Each row was made from one path, in order. Every step used is in the known rows, and no mark comes twice. Write each row's path.
Known rows:
M, B, G, C: [-3.19 -3.40  0.48  2.90  0.12 -1.59 -3.11  2.95  0.32 -3.68  2.66 -1.70
  0.84  0.69 -1.47  0.68  0.59  0.53 -1.41 -0.71  1.25]
M, B, G: [-4.82 -1.12  2.01  1.01  1.52  1.36 -4.81  1.44 -0.68 -3.04 -0.77 -1.32
 -2.51 -0.96  0.94 -0.04  1.64  0.57 -0.59  0.50  0.47]
A, B, G, C, Q: [ 0.66 -3.22 -3.85  1.90  0.89 -0.62  0.13  1.95 -5.76 -1.01  0.99  1.28
 -0.43  0.20  0.89  1.08 -1.79  2.36 -2.49 -1.88 -1.28]
A, B: [-0.99  2.36 -1.03  1.80  3.51  0.64 -1.97 -2.90 -2.45 -2.11 -2.08 -2.22
 -1.36  1.95  0.35  1.25 -0.84 -0.61 -0.43 -1.06  0.82]
M, B, G, F, A, C: [-3.44  0.93 -2.46 -4.72 -0.36  3.59 -5.46 -1.95  4.70 -2.73  0.02 -0.89
 -2.86  0.52 -0.62 -2.89 -4.62 -1.06 -0.94 -0.58 -3.35]
F, A, C, Q, B, M: [-5.31  1.24 -1.36 -4.15  0.33  1.41 -1.75 -4.74  1.07 -0.47 -1.86  1.07
 -6.38  4.12  1.58 -3.30 -2.92 -0.64 -2.86 -1.90 -2.96]
M, B: [-5.85  0.77 -0.01  0.68 -0.36  1.38 -2.61  0.90  2.02 -2.55 -0.76 -1.27
 -3.00  1.39  0.14 -1.85 -0.14 -1.69  0.17  1.52  0.42]
C, Q, B, G, F, A: [-0.95 -1.63 -0.44 -2.12 -1.16  2.84 -4.84 -4.73  2.11 -3.02 -4.18  0.47
 -6.22  1.89 -0.37 -3.14 -3.90  0.17 -1.33 -4.75 -4.17]
G, F, A, C: [-0.30  1.37 -3.52 -5.57 -1.05  2.66 -2.85 -2.63  4.83 -0.87  0.47 -0.06
 -1.29  1.10 -1.09 -2.80 -5.53 -1.33 -0.73 -1.11 -3.60]
F, G, C, Q: [ 0.39 -4.79 -4.37  1.44 -0.65 -0.48  1.04  4.03 -3.10  0.47  3.40  1.53
  1.31 -0.08  1.82 -0.24 -0.98  1.46  0.00 -1.68 -1.34]
A, F, M, B, G, C, Q: [-3.36 -3.70 -1.12  1.03 -0.96 -0.46 -0.79  1.76 -4.77 -2.37  0.38 -0.10
 -3.03  2.19  2.48 -0.25 -0.87 -0.32 -2.46 -1.39  0.14]
Q, B, G: [-3.92 -1.05  2.70 -0.14  1.69  1.38 -4.69 -3.09 -1.44 -1.79 -0.58 -0.93
 -2.14  0.23  1.59 -0.16  0.18  2.63 -0.18 -2.15 -0.45]
F, M, B, G, C: [-4.63 -3.74  1.16  2.72 -0.58 -1.61 -3.05  2.52  0.84 -3.54  1.86 -2.79
 -0.54  1.50 -0.86 -0.49  1.72 -0.23 -1.47 -1.27  2.57]
B, G, F, A, C: [-0.42  0.54 -2.45 -5.05 -0.11  2.78 -4.17 -2.31  3.72 -1.45  0.30 -0.15
 -1.45 -0.07 -0.73 -1.92 -4.65 -0.25 -1.10 -1.40 -3.66]
F, Q: [-2.60 -1.07 -2.21 -1.06  2.22  1.12 -4.64 -1.17  1.03 -1.26  1.90 -0.37
 -1.28  1.24  0.83 -0.92  0.73 -0.06  2.97 -2.05 -0.44]
B, M: [-0.96 -0.15  2.30 -0.34  1.50 -1.56 -0.18 -0.75  0.86 -0.07 -1.88 -0.44
 -3.06  2.37  0.62 -0.82  1.60 -0.72 -2.12 -0.09  0.96]
G, C, Y: [-1.35 -2.28 -2.60  1.27 -1.80 -1.95  1.49  1.76  1.41 -2.84  5.19  0.62
  5.62  1.12 -5.15  0.79  3.09 -0.43 -2.80  1.39  1.07]
A, F: [-0.20  1.29  2.45 -0.16  1.43 -0.69 -1.52 -2.68 -3.73 -2.62 -0.64 -1.40
 -0.87  2.82  2.46  2.34 -1.54 -2.77 -0.07 -0.63  0.62]
B, G, C, Q: [ 1.27 -4.35 -3.21  0.85 -0.72 -0.84  1.18  3.35 -4.64  0.18  1.99  2.26
  0.25 -0.75  0.63  0.58 -1.28  2.70 -2.46 -1.49 -1.78]
F, M, B: [-8.33  0.36  1.25  0.47 -1.37  1.42 -2.24 -0.16  2.80 -2.30 -2.21 -3.02
 -5.20  2.85  1.02 -3.54  1.88 -2.89 -0.11  0.74  2.46]
G, C, Q, B: [-3.94 -2.04 -2.74 -0.28 -1.81  0.54 -0.09 -2.40 -1.25 -0.10  1.22  1.39
 -2.31  3.46  1.13 -2.37 -3.95  1.76 -1.08 -2.53 -2.03]

Write each row's path:
[-1.05  1.35  0.48  1.65  3.93  1.15 -5.38 -2.91 -2.58 -4.81 -2.84 -2.14
 -2.15 -0.51 -0.92  2.44  0.48 -0.36 -0.96 -2.96 -0.65] -> F, A, B, G
[-4.25  0.45 -4.03 -5.19 -1.84  4.17 -2.61 -5.52  1.59 -0.04 -0.94  1.86
 -5.35  3.36  1.97 -4.87 -7.19  0.99 -1.00 -2.57 -5.05] -> G, F, A, C, Q, B
[-2.43 -3.45  0.88  1.80  0.09 -1.63 -3.20 -0.50 -0.27 -2.78  2.91 -1.37
  1.31  1.61 -0.94  0.48 -0.83  2.02 -1.08 -2.75  0.51] -> Q, B, G, C
[-4.42  0.14 -0.90 -4.61 -0.14  1.96 -2.59 -5.53  2.64 -0.38 -2.96  0.90
 -7.94  5.47  2.10 -4.81 -4.46 -0.04 -2.91 -2.54 -3.36] -> G, F, A, C, Q, B, M
[ 1.31 -2.12  1.77  0.71  2.83  1.63 -5.21 -2.68 -0.58 -2.16 -3.76 -2.16
 -3.68  2.21  1.89 -1.07 -1.99  2.51 -1.04 -2.58 -0.24] -> A, B, G, F
[-1.40 -1.25  2.13  1.23  3.10  0.64 -4.13 -0.35 -3.19 -2.51  1.61 -2.85
  0.98  1.00  4.68  2.25  0.91 -2.03  2.92 -1.82  1.02] -> A, F, G
[-1.90 -3.15  2.57  0.04  0.35  2.10 -5.66 -0.47  2.45 -2.28 -2.99 -1.59
 -4.73  1.92  1.78 -3.13 -1.49  1.82 -0.80 -0.91 -0.51] -> M, B, G, F
[-2.00 -0.85  0.93 -0.73 -0.56  2.27 -6.07 -2.55  4.53 -4.85 -4.17 -1.51
 -5.37  1.39 -1.96 -2.63 -2.06 -1.82 -0.90 -3.08 -2.40] -> M, B, G, F, A
[-7.07  0.71  0.67 -1.67  2.38  1.99 -7.07 -7.44 -0.35 -3.64  0.56 -1.94
 -4.15  5.71  3.30 -1.28 -2.31 -1.12  2.67 -3.81 -0.56] -> A, F, Q, B
[-5.64 -1.83  1.30 -0.74  3.06  2.22 -7.62 -3.78 -0.66 -2.56  0.64 -1.07
 -2.93  0.88  2.16 -0.82  0.66  2.48  1.59 -3.42 -0.73] -> F, Q, B, G
[-0.35 -4.26 -1.08  3.02  0.39 -1.96 -1.73  3.45  0.79 -1.40  5.03 -2.14
  4.25  0.40 -0.17  0.86  0.78  0.04  1.47 -2.32  1.31] -> F, G, C
[-4.05 -2.99  0.58 -3.85 -1.37  3.02 -2.94 -3.60  0.81  1.06 -2.60 -1.16
 -6.51  3.45  4.39 -5.59 -2.21  2.04 -1.30 -2.67 -0.45] -> A, C, Q, B, G, F, M
[-4.24 -1.60  0.21 -0.58  0.11 -1.13 -0.23 -2.75 -0.25 -0.24 -0.88  0.63
 -5.04  5.19  1.58 -2.53 -1.48  0.68 -3.05 -2.02 -0.66] -> G, C, Q, B, M
[-4.07 -3.60 -0.29 -0.98  2.57  2.73 -9.11 -1.43  2.95 -3.01 -0.55 -1.54
 -4.99  2.66  2.28 -3.40 -0.42  1.30  2.32 -2.72 -0.82] -> M, B, G, F, Q
[-1.71 -2.34  3.01  0.31  0.82  1.27 -3.68 -3.33  0.46 -1.29 -4.82 -3.72
 -5.69  3.46  2.68 -3.00  0.72  0.61 -0.94 -3.11  2.25] -> A, B, G, F, M
[-2.25 -2.93 -1.32  2.18  0.24 -1.47 -1.15  1.58 -0.75 -4.41  6.19 -1.26
  6.23  1.82 -2.18  2.31  3.71 -1.73 -1.05  0.22  1.52] -> A, F, G, C, Y
[-0.33  0.01 -6.01 -4.43 -0.85  2.44  1.99  1.43 -2.96  2.95  2.19  3.44
 -0.60 -1.00  2.52 -1.46 -4.07  1.68 -1.40  1.31 -3.65] -> A, C, Q
[-7.00 -1.08  1.74 -0.22 -2.04  1.95 -3.31 -0.93  4.67 -2.23 -3.73 -3.15
 -6.94  4.57  1.65 -5.56  0.19 -2.14 -0.25 -0.05  1.90] -> G, F, M, B
[-1.26 -3.58  3.49 -0.81 -0.92  0.98 -2.70 -1.89  1.79 -0.15 -3.86 -2.58
 -4.99  2.54  2.41 -3.68  1.22  0.76 -0.89 -2.49  1.85] -> B, G, F, M
[-2.00 -1.25 -2.40  2.25  0.54 -0.99 -2.09 -0.29 -0.25 -6.16  3.19 -0.77
  4.14  0.66 -5.99  2.38  3.26 -1.03 -3.53 -0.82  0.50] -> F, A, B, G, C, Y
[-8.30  1.07  2.90  0.37 -0.55  1.11 -3.21 -1.82  0.36 -3.98 -2.70 -3.80
 -5.68  4.60  2.61 -1.91  0.79 -4.71 -0.08  0.36  2.72] -> A, F, M, B
[-0.16 -1.61 -0.79  3.29  2.00 -1.89 -3.61 -0.44 -1.24 -5.07  0.99 -2.42
  1.17  0.94 -2.98  2.58 -0.42 -0.40 -1.71 -3.63  0.51] -> F, A, B, G, C
[-5.31 -2.93 -0.80  0.74  1.19 -0.70 -4.68 -2.16 -1.03 -6.04  5.33 -0.85
  3.14  3.22 -2.23  1.57  2.78 -0.36 -1.51 -1.46  0.79] -> A, F, Q, B, G, C, Y
[ 0.36 -4.13 -3.07  1.37  0.01 -0.69  0.07  2.75 -5.07 -0.76  3.01  0.65
  0.96  1.37  3.24  0.97 -1.87 -0.05 -0.14 -2.08 -1.15] -> A, F, G, C, Q
[-3.93 -3.95 -0.28  1.44  1.44 -1.04 -5.52 -1.11  0.33 -3.37  3.78 -1.54
  0.63  2.15 -0.43  0.14 -0.29  2.01  0.31 -3.93  0.29] -> F, Q, B, G, C
[-5.56 -1.34  2.03 -2.10  2.32  0.82 -6.03 -6.04  4.05 -1.41 -2.21 -1.35
 -7.28  6.90  2.60 -4.52 -0.97  0.34 -0.14 -3.42 -0.21] -> G, F, Q, B, M
[-5.15 -3.50 -2.10  0.77  0.37 -0.38 -4.04 -0.75  0.94 -4.54  5.65 -0.12
  3.57  1.81 -3.69  0.22  3.57  1.24 -1.50 -1.05  0.58] -> F, Q, B, G, C, Y
[-4.00 -3.25  0.91  1.29  1.95 -1.45 -6.31 -2.49 -1.61 -4.71  3.54 -2.18
  0.01  3.53  0.89  1.28 -1.14  0.54  0.20 -4.22  0.72] -> A, F, Q, B, G, C
